What can hang from each mark:
dolov: kame
tede: kame
zera: biko
biko: dones
dones: biko
busuv: zazoke
lufev: zazoke
kame: biko tede zazoke
zazoke: busuv kame pive
pive: zazoke zokaru

Known rows, with every way that one mark hangs from another:
lufev(zazoke(kame(tede) pive(zokaru))): [-0.88  2.24 -3.37  0.59 -1.15 -3.58 -0.09 -2.61  1.82 -3.49  3.14  1.81
 -1.31 -0.23  2.12  7.37  0.02 -2.95  0.81 -4.35  1.30  3.34]
zazoke(kame): [-2.63 -1.11 -3.44  0.54 -2.17 -0.23 -0.39 -0.98  1.77 -2.35  2.84  1.21
 -1.38 -1.18  3.39  4.59 -3.51 -0.04  0.54 -2.30  0.97  3.02]
tede(kame(biko(dones) zazoke)): [-4.04 -0.04 -2.00 -4.10  0.17 -0.49 -1.67 -0.76  1.50  1.09  0.64  0.64
  1.13 -0.92  2.88  3.58 -0.54  3.32  2.52  1.17  0.11  3.53]
kame(biko zazoke(pive)): [-3.61  0.86 -4.76 -2.03 -2.44 -1.20 -3.73 -0.94  1.78 -2.13  1.66  1.25
  1.30  0.09  1.32  3.54  1.64  3.35  1.84 -2.21  0.02  4.18]
kame(zazoke): [-3.65 -0.37 -2.73 -0.82 -0.26 -0.84 -2.05 -1.13  0.12 -2.09  1.41 -1.18
 -1.11 -0.41  2.88  3.01  0.52  2.53  1.04 -1.80 -0.85  4.51]
busuv(zazoke(kame)): [-1.24 -0.34 -6.17 -0.71 -1.40 -2.13 -0.16 -0.13  0.64 -2.19  3.09  1.31
 -1.97 -0.97  3.61  3.30 -1.17 -1.08  0.67 -0.44  0.80  3.75]
zazoke(pive): [-2.41  0.81 -4.20  0.28 -1.56 -2.54 -0.74 -2.22  1.83 -3.58  1.30  1.56
 -1.60 -0.53  1.97  4.15 -0.81 -2.32  1.46 -2.84  0.89  3.26]
busuv(zazoke(kame(biko) pive)): [-1.07  0.57 -7.69 -1.14 -3.09 -2.80 -0.89 -0.16  1.89 -2.95  3.25  2.94
 -0.97 -0.78  2.48  4.13 -0.67 -1.23  1.23 -1.04  1.70  3.25]
biko(dones): [-3.43  0.48 -2.56  0.33  0.91 -1.30 -0.86 -1.83  0.41  0.30  0.85  1.46
 -2.09  0.62  1.79  2.82 -1.81  2.34  3.15 -1.90  0.04  4.54]
lufev(zazoke(busuv kame(tede))): [-1.44  1.99 -2.83  0.68 -0.66 -3.09  1.20 -3.26  2.09 -2.42  2.34  1.70
 -1.79  0.88  3.47  5.14 -0.22 -2.18  0.11 -5.75 -0.29  3.29]
zera(biko(dones)): [-3.03  0.67 -0.89  0.40  1.66 -0.19  0.13  0.11  0.47 -0.53  2.23  1.76
 -4.22 -0.93  2.28  3.38 -1.81  1.10  3.13 -1.34  0.05  5.21]
busuv(zazoke): [-1.20  0.07 -5.85 -1.20  0.39 -3.05 -0.39 -0.73 -0.19 -1.75  1.92  0.74
 -2.02 -0.59  3.38  1.88  0.74 -1.28  1.13 -0.12 -0.37  4.53]
kame(biko): [-2.72  0.08 -4.22 -1.62 -0.66 -1.24 -2.54 -1.35  1.24 -0.23  1.36  1.91
  1.30 -0.15  1.94  2.49  0.37  2.00  1.79 -1.56 -0.90  4.47]
busuv(zazoke(kame(tede) pive(zokaru))): [-1.02  1.18 -7.34 -0.03 -2.56 -3.10  0.26 -0.88  0.83 -3.31  3.86  1.65
 -1.70 -0.20  1.35  5.82 -0.78 -1.84  1.16 -1.59  2.51  3.08]
busuv(zazoke(kame(biko tede))): [-1.41  0.37 -6.53 -1.24 -1.89 -1.74 -0.63 -0.58  0.54 -1.60  3.51  2.07
 -0.58  0.36  2.26  3.81 -1.01  1.00  0.89 -1.47  1.28  3.92]
lufev(zazoke): [-0.95  1.13 -1.90 -0.37  1.84 -3.59 -0.88 -2.42  0.76 -1.99  1.08  0.82
 -1.52 -0.64  3.92  3.48  1.67 -2.26  0.82 -3.10 -1.67  4.88]
pive(zokaru): [-2.68 -0.24 -4.08  0.03  0.54 -2.59 -0.69 -1.69 -0.05 -1.04  1.63 -0.51
 -0.43 -1.24  1.47  4.85  0.98 -0.83  1.81 -0.05 -0.49  4.23]
pive(zazoke(busuv kame(biko)) zokaru): [-1.97  1.47 -6.21  0.51 -0.15 -2.31  0.48 -1.65  1.77 -1.17  2.35 -0.36
 -0.70 -1.98 -1.15  6.03  0.26 -0.72  1.79 -0.77 -0.48  2.40]
tede(kame): [-2.91 -0.77 -1.44 -2.75  0.79 -1.27  0.52 -1.63  1.29 -0.51  0.48  0.01
 -0.33 -1.90  4.10  3.65 -1.91 -1.51  1.35  1.09 -0.14  2.80]
dones(biko): [-3.16 -1.00 -3.46 -0.04  0.01  0.48  0.32 -0.59  1.51 -0.87  2.54  0.72
 -1.59 -0.62  4.84  4.08 -0.29 -1.66  2.48 -1.67 -2.64  2.60]
busuv(zazoke(kame pive(zokaru))): [-0.95  0.41 -7.48 -0.21 -2.54 -3.32 -0.08 -0.30  1.33 -3.35  3.43  1.84
 -1.91 -1.34  2.24  5.17 -0.31 -2.71  1.31 -0.23  1.88  3.20]
dolov(kame(biko(dones) tede zazoke)): [-5.32  3.79 -1.79 -1.17 -2.30  0.41 -2.16 -1.85  0.58 -0.49  1.16  1.59
  0.92  1.98  2.56  4.46 -2.23  6.34  3.58 -3.55  0.21  3.35]
zazoke(kame(biko tede)): [-2.93  0.14 -3.91 -0.15 -2.96  0.33 -1.22 -1.51  1.51 -1.18  3.58  2.23
  0.71  0.86  1.28  5.36 -3.44  2.77  0.82 -3.88  1.63  3.12]
tede(kame(biko(dones) zazoke(busuv))): [-4.42  0.43 -2.61 -3.79 -0.39 -0.98 -0.61 -1.34  2.23  0.98  0.24  0.85
  0.90 -0.36  2.88  3.34 -0.21  2.70  2.55  0.38 -0.27  3.01]

Rows:
[-4.51  1.96 -3.09 -1.58 -0.96  0.25 -3.14 -1.90 -0.16  0.68  2.26  0.99
  1.30  3.11 -0.73  3.99 -0.04  8.38  2.80 -4.08  0.55  5.05]	kame(biko(dones) tede zazoke)
[-1.49  2.30 -3.52 -0.03 -1.15 -3.01  0.41 -2.99  2.51 -1.80  2.36  2.43
 -0.56  1.15  2.92  5.02  0.34 -1.04  0.45 -5.70 -0.33  3.50]	lufev(zazoke(busuv kame(biko tede)))
[-3.94 -0.21 -1.99 -3.12 -0.06 -1.23  0.62 -1.72  1.79 -0.87  0.30 -0.86
 -0.65 -1.25  4.17  3.55 -0.51 -0.37  1.07  0.24 -0.44  2.54]	tede(kame(zazoke(busuv)))
[-4.37  0.68 -3.66 -2.02 -0.77 -0.38 -3.81 -0.57  0.88  0.54  1.43  1.17
  0.79  0.85  1.01  2.60  0.95  6.65  3.02 -1.61 -0.53  5.07]	kame(biko(dones) zazoke)
[-3.12  1.19 -6.77  1.49 -4.87 -3.04  1.87 -2.39  3.95 -3.99  2.78  2.24
 -1.75 -0.38  1.35  6.95 -1.50 -3.78  1.15 -3.59  2.09  1.00]	zazoke(busuv kame pive(zokaru))
[-1.57  0.76 -6.37 -1.02 -1.77 -1.63 -0.80 -0.47  0.45 -0.93  3.59  2.40
 -0.83  0.78  1.78  3.75 -1.50  1.93  1.62 -1.64  1.54  4.01]	busuv(zazoke(kame(biko(dones) tede)))
[-4.84  3.38 -1.96 -1.45 -2.63  0.40 -2.18 -1.82  0.70 -1.32  1.34  1.07
  1.22  1.48  3.09  4.43 -1.75  4.98  2.72 -3.46 -0.22  3.19]	dolov(kame(biko tede zazoke))
[-3.50  0.47 -4.07 -0.50 -1.41 -2.03 -1.90 -1.31  0.92 -3.26  1.76 -0.75
 -0.94 -0.71  1.53  4.85  1.35  0.79  1.58 -1.67  0.34  3.92]	kame(zazoke(pive(zokaru)))
[-3.56 -0.05 -2.28 -3.02 -0.39 -1.54 -0.40 -1.26  1.54 -1.67  0.90 -0.77
 -0.19 -2.04  3.24  5.13 -0.32 -0.85  1.71  1.13  0.59  2.67]	tede(kame(zazoke(pive(zokaru))))
[-3.98  0.06 -2.81 -4.00 -0.67 -1.04 -0.57 -1.34  2.28  0.04  0.42  0.34
  1.24 -0.87  3.48  3.35  0.29  1.40  1.53  0.43 -0.55  2.83]	tede(kame(biko zazoke(busuv)))
[-1.21 -0.19 -6.77 -1.46 -1.79 -2.07 -1.03  0.15  1.08 -1.66  3.14  1.96
 -0.71 -0.77  3.05  3.09 -0.58  0.11  1.07 -0.34  0.66  4.00]	busuv(zazoke(kame(biko)))
[-5.27  3.34 -2.86 -1.26 -2.69 -0.58 -1.54 -1.50  1.88 -0.64  0.33  1.90
  0.25  1.00  3.77  3.34 -1.12  4.43  3.67 -2.65 -0.93  2.89]	dolov(kame(biko(dones) zazoke(busuv)))
[-4.04  1.26 -3.50 -1.85 -1.40  0.10 -3.26 -1.91 -0.03 -0.62  2.43  0.21
  1.94  2.38  0.12  4.03  0.62  6.51  1.49 -4.08  0.16  4.74]	kame(biko tede zazoke)
[-4.21  2.86 -5.18 -1.20 -3.37 -1.22 -1.65 -2.91  1.78 -2.12  2.10  1.57
  1.23  3.27 -0.55  4.63  1.11  4.24  1.51 -5.93  0.77  3.44]	kame(biko tede zazoke(busuv pive))
[-4.79  3.97 -2.63 -1.22 -3.56 -0.14 -2.08 -2.04  1.33 -2.38  1.42  1.58
  1.07  1.49  2.64  5.22 -1.76  4.00  2.86 -4.03  0.52  2.69]	dolov(kame(biko tede zazoke(pive)))
[-4.09  1.62 -5.74 -1.67 -3.14 -1.93 -2.27 -1.76  2.75 -2.12  1.26  1.63
  0.87  0.91  1.34  3.32  2.16  2.46  1.67 -3.43 -0.39  3.54]	kame(biko zazoke(busuv pive))
[-4.08  3.39 -2.14 -0.88 -2.33 -0.21 -1.21 -2.31  0.89 -1.02  1.17  2.07
  1.11  1.31  3.15  4.40 -2.70  3.06  2.80 -3.56 -0.19  2.92]	dolov(kame(biko tede))
[-1.97  1.78 -4.26  1.29 -0.13 -0.94  1.64 -2.71  1.47 -2.26  2.30 -0.31
 -2.59 -0.48 -0.06  4.81 -2.53 -0.59  0.67 -3.91 -0.01  2.24]	pive(zazoke(busuv kame(tede)))
[-4.88  3.58 -3.62 -1.20 -3.88 -1.19 -1.45 -1.69  2.58 -2.51  0.46  2.05
  0.48  0.44  3.93  3.93 -0.72  2.17  2.87 -3.10 -0.58  2.33]	dolov(kame(biko zazoke(busuv pive)))
[-1.01  0.39 -7.06 -0.36 -2.64 -2.89 -0.02 -0.43  1.57 -3.76  3.15  2.26
 -2.26 -1.02  2.90  4.19 -1.21 -2.43  0.97 -1.10  1.89  3.21]	busuv(zazoke(kame pive))
[-3.84  0.39 -2.94 -2.78 -0.87 -1.94  0.68 -1.81  2.21 -1.67  0.64 -0.46
 -0.40 -1.51  3.28  4.85  0.04 -1.40  1.45  0.43  0.40  2.17]	tede(kame(zazoke(busuv pive(zokaru))))
[-1.46  1.42 -3.22  0.38 -0.66 -3.43  0.96 -2.59  2.58 -2.57  1.90  1.77
 -1.98 -0.24  4.30  4.51  0.29 -3.06  0.19 -4.51 -0.96  3.22]	lufev(zazoke(busuv kame))
[-4.28  0.75 -4.98 -1.99 -1.96 -1.22 -2.43 -1.49  1.84 -0.83  1.10  0.76
  1.10  0.93  1.89  2.33  2.24  3.90  1.50 -2.70 -1.40  4.19]	kame(biko zazoke(busuv))
[-1.27  2.31 -4.02  0.69 -1.87 -4.12  1.01 -2.88  3.57 -3.92  2.05  2.69
 -2.25 -0.14  3.60  5.41  0.24 -4.51  0.47 -5.28  0.12  2.66]	lufev(zazoke(busuv kame pive))
[-1.56  0.83 -5.24  0.15  0.59 -1.52 -1.04 -0.82  0.74 -1.12  2.81 -0.66
 -0.23 -2.77 -1.15  6.34 -0.23  0.26  1.91  0.50 -0.10  3.09]	pive(zazoke(kame(biko)) zokaru)
[-1.12  2.73 -3.80  0.21 -0.13 -5.08  0.73 -3.52  2.77 -3.35  0.75  2.07
 -2.15  0.14  3.39  4.10  2.06 -4.56  0.90 -4.96 -0.96  3.59]	lufev(zazoke(busuv pive))
[-3.10 -0.42 -4.11 -0.12 -2.53 -0.05 -1.61 -0.61  2.11 -0.43  2.84  2.84
  0.11 -0.26  2.03  4.50 -3.17  2.90  2.00 -2.08  1.10  3.43]	zazoke(kame(biko(dones)))
[-1.49  0.56 -4.64  0.88  0.99 -1.66 -0.06 -0.99  0.48 -1.79  2.72 -1.47
 -1.53 -3.12 -0.69  6.55 -0.75 -0.96  1.60  0.25  0.03  2.95]	pive(zazoke(kame) zokaru)
[-3.95  1.25 -5.06 -0.18 -2.12 -2.67 -0.47 -2.10  1.79 -3.20  1.40 -0.36
 -1.45  0.18  1.59  4.60  1.88 -0.07  1.36 -2.81 -0.05  3.23]	kame(zazoke(busuv pive(zokaru)))
[-3.80 -0.36 -2.26 -4.27 -0.22 -0.53 -1.67 -0.78  1.63  0.11  0.74  0.02
  1.56 -1.50  3.55  3.65 -0.11  2.05  1.64  1.25 -0.34  3.31]	tede(kame(biko zazoke))
[-4.02  1.60 -6.34 -1.68 -3.02 -2.44 -2.20 -1.59  2.56 -1.84  1.46  1.30
  1.21  0.60  0.56  4.25  3.06  2.27  2.02 -2.50 -0.31  3.57]	kame(biko zazoke(busuv pive(zokaru)))
[-4.15  2.51 -4.02  0.18 -2.44 -1.49  0.17 -3.48  1.04 -3.39  1.93 -0.23
 -1.33  2.66  0.54  4.98 -0.05  1.85  0.81 -6.15  1.11  3.20]	kame(tede zazoke(busuv pive))
[-4.50  3.85 -1.93 -0.63 -1.96 -0.14 -1.25 -2.35  0.86 -0.22  0.99  2.64
  0.73  1.91  2.59  4.37 -3.17  4.47  3.77 -3.65  0.23  3.07]	dolov(kame(biko(dones) tede))
